Each row was made from one small tree. The marks that hang from a mark follow it in brackets, in alphabetical order. Every link used is in the known rows. Write each row's tree.
Known rows
fipor{reneb}: [ -8.9 -13.1 -15.1 -35.8  25.7 -33.2 -13.0  35.7  30.3   8.5  24.0 -20.6
  33.7   3.6  33.4]
reneb{lomel zitozi}: [ -1.9  66.1 -51.6 -31.2  -2.7   6.5 -21.9 -26.3  35.9 -22.8 -39.5 -38.9
 -24.8   0.4  18.2]
ziteg{ralopus{zitozi}}: [-22.9   3.3 -12.5  28.4   6.6  -7.2 -10.6  26.8  14.9  68.5  40.4 -21.5
  -2.8  -5.5 -13.1]
ralopus{lomel{reneb{fipor}} zitozi}: [-23.5 -47.0   5.4 -20.7  11.5  38.5  23.9 -24.1 -57.6 -21.6  -9.7  14.8
  17.9  -9.8  20.6]
fesapu{ralopus reneb{lomel}}: [ 29.9  46.9  -3.9 -19.5 -15.9   3.7  36.9  33.8  41.7  -9.5  13.0   2.4
   5.4  24.3 -17.3]
zitozi{mozom}: [  1.7  -8.5  -8.5  -6.8  -1.4 -75.4 -47.7  33.6  50.1  16.1   7.4 -59.1
 -15.1 -25.4  16.4]
ziteg{ralopus}: [ -9.8  20.4 -19.5   6.5  -6.8 -38.7  -0.3  59.3  57.5  65.4  46.1 -38.4
  12.7  -6.1  -0.6]
ziteg{ralopus{zitozi{mozom}}}: [ -7.3 -16.3  19.8  47.6  -3.4 -38.5 -36.5  27.6  18.1  59.4  33.2 -11.1
 -19.2 -20.1 -12.8]
lomel{reneb}: [  3.4 -11.8  -0.9 -38.9   4.3 -32.4  14.1  20.7  32.1  23.4   5.6 -47.6
  37.0  -3.6  31.9]
lomel{reneb{fipor zitozi{mozom}}}: [ 37.7  -5.5  29.5   0.5   5.2 -47.9 -21.5 -38.5   9.6 -15.2 -35.5   0.4
  -5.0 -15.3  41.0]
lomel{reneb{zitozi}}: [ 11.8   7.6  -5.2 -19.1  11.7 -15.2   2.4 -23.2  16.2   8.8 -26.3 -37.1
  17.4   7.4  29.9]
fesapu{reneb}: [  5.4  -9.8  -9.7 -29.1  16.3 -36.6  21.4  58.2  42.6  15.0  14.3 -47.4
  20.8  -0.9  22.8]
ralopus{lomel zitozi{mozom}}: [-32.5 -47.8  -0.2  11.3   3.9  -2.4 -40.3   0.7 -24.9  -7.3 -10.0 -19.1
 -29.1 -25.7  -8.6]
ralopus{lomel zitozi}: [-52.2 -28.9 -36.4  -7.0  15.5  28.4 -15.7   2.4 -31.8  -0.6  -0.7 -30.0
  -9.5 -10.5  -5.7]
reneb{lomel zitozi{mozom}}: [ 12.8  46.6 -19.3 -11.8 -10.4 -27.3 -49.9 -30.6  44.1 -28.6 -48.0 -25.9
 -43.7 -14.4  16.4]
mozom{zitozi}: [-36.4  -8.3 -25.0   0.8  18.6 -29.8 -29.6   2.6  11.1  12.1  32.9 -47.0
  23.9  21.9  19.8]
ziteg{ralopus{lomel zitozi}}: [-45.5 -16.2 -14.8  21.2  -1.4  30.2   4.9  24.2 -15.4  41.1  30.8  -0.5
  -4.3  -6.8 -27.0]

Which tree is each row?
[ -0.3 -22.7  11.8  24.6   8.5  45.6  36.9   4.2 -62.1 -21.9  24.9  46.8
  -2.3  10.5 -30.3] => fesapu{ralopus{lomel zitozi} reneb{fipor}}
[-18.5 -34.6  23.2   7.3  -1.9  39.7  44.3  -5.6 -42.8  21.9  20.5  45.9
  26.4  -5.8   1.5] => ziteg{ralopus{lomel{reneb{fipor}} zitozi}}
[-10.2 -54.1  53.3  27.6 -13.2   6.4  13.3   7.8 -14.9  32.9   8.5  31.6
   9.5 -12.2 -17.8] => ziteg{ralopus{lomel{reneb} zitozi{mozom}}}
[-22.3  -6.2 -20.1  27.2  -2.4  39.3  -9.5  -5.4 -43.4   1.9  18.5   1.8
 -16.6   7.7 -49.0] => fesapu{ralopus{lomel zitozi}}
[ 17.7  24.9  -0.1 -24.2   9.2 -14.8 -43.7 -29.5  33.7 -41.6 -37.8  20.4
 -15.3   0.5  24.4] => fipor{reneb{lomel zitozi{mozom}}}
[ 37.6  71.1 -11.0   3.9  -8.8  22.4  22.0 -10.2  23.5 -22.0 -17.4  13.6
 -11.7  30.0 -20.3] => fesapu{ralopus reneb{lomel zitozi}}
[  4.4  69.6 -46.7 -31.9  -3.3   6.1 -21.8 -41.5  17.9 -39.8 -38.0 -15.0
 -28.7  -7.7  33.3] => reneb{fipor lomel zitozi}
[-26.8 -35.6  20.3   7.3  -5.0  39.4  36.9   9.0 -24.4  40.3  19.5  21.7
  30.3   1.3 -14.7] => ziteg{ralopus{lomel{reneb} zitozi}}
[ -7.6 -66.0  38.4  -1.4   2.2   5.4  -3.9 -27.6 -49.3 -28.1 -19.0  25.4
   0.9 -24.0  20.6] => ralopus{lomel{reneb{fipor}} zitozi{mozom}}
[ 22.6  48.6 -15.0 -13.6 -11.0 -27.0 -47.0 -45.1  27.9 -44.5 -47.9  -2.1
 -46.6 -20.7  30.8] => reneb{fipor lomel zitozi{mozom}}
[ 25.8  31.8   7.9   4.9  -6.2  39.6  30.6 -10.0 -20.9 -24.0  10.9  42.2
 -11.9  16.7 -12.8] => fesapu{ralopus{zitozi} reneb{fipor lomel}}
[ 16.3  -6.2  11.7  -9.2 -18.7  10.9  40.6  -0.6 -27.5 -17.8  13.3  29.4
  29.3  10.2 -10.2] => fesapu{ralopus{lomel{reneb{fipor}}}}
[ 14.4  -5.9   7.1  30.9  13.7   8.4  16.6  24.9 -14.1  21.6  29.6  -1.5
   4.6  17.3 -29.5] => fesapu{ralopus{zitozi} reneb}
[  2.5  44.6 -30.2 -44.1  20.0  15.8 -16.3 -28.3  30.4 -32.2 -29.0   8.6
   6.3  13.7  27.7] => fipor{reneb{lomel zitozi}}
[ 28.9  -3.2  33.2  25.8 -19.3  -3.3  -3.7 -30.7 -18.2 -16.5 -26.7  26.8
  -3.7  11.7 -32.4] => fesapu{ralopus{lomel{reneb{zitozi{mozom}}}}}
[  7.2  -8.0   8.9 -11.5 -18.1  12.9  35.3  17.3  -9.9   1.3  10.0   5.7
  31.6  17.2 -28.2] => fesapu{ralopus{lomel{reneb}}}
[ 14.0  16.2  -5.5  18.1   4.8  27.2  28.3   4.8 -14.6 -18.0  -5.1  14.1
  -0.3  26.7 -39.3] => fesapu{ralopus{lomel} reneb{zitozi}}
[ 21.5 -11.7  46.2  20.3 -14.7  -9.2  13.8 -23.2  -7.2   2.3 -14.8  54.4
   2.3 -12.8   6.5] => ziteg{ralopus{lomel{reneb{fipor zitozi{mozom}}}}}
[ 17.8 -38.8  43.3  43.6  -1.2  11.8   8.1   0.9 -51.3 -24.9  11.3  56.8
 -21.1  -2.7 -32.4] => fesapu{ralopus{lomel zitozi{mozom}} reneb{fipor}}
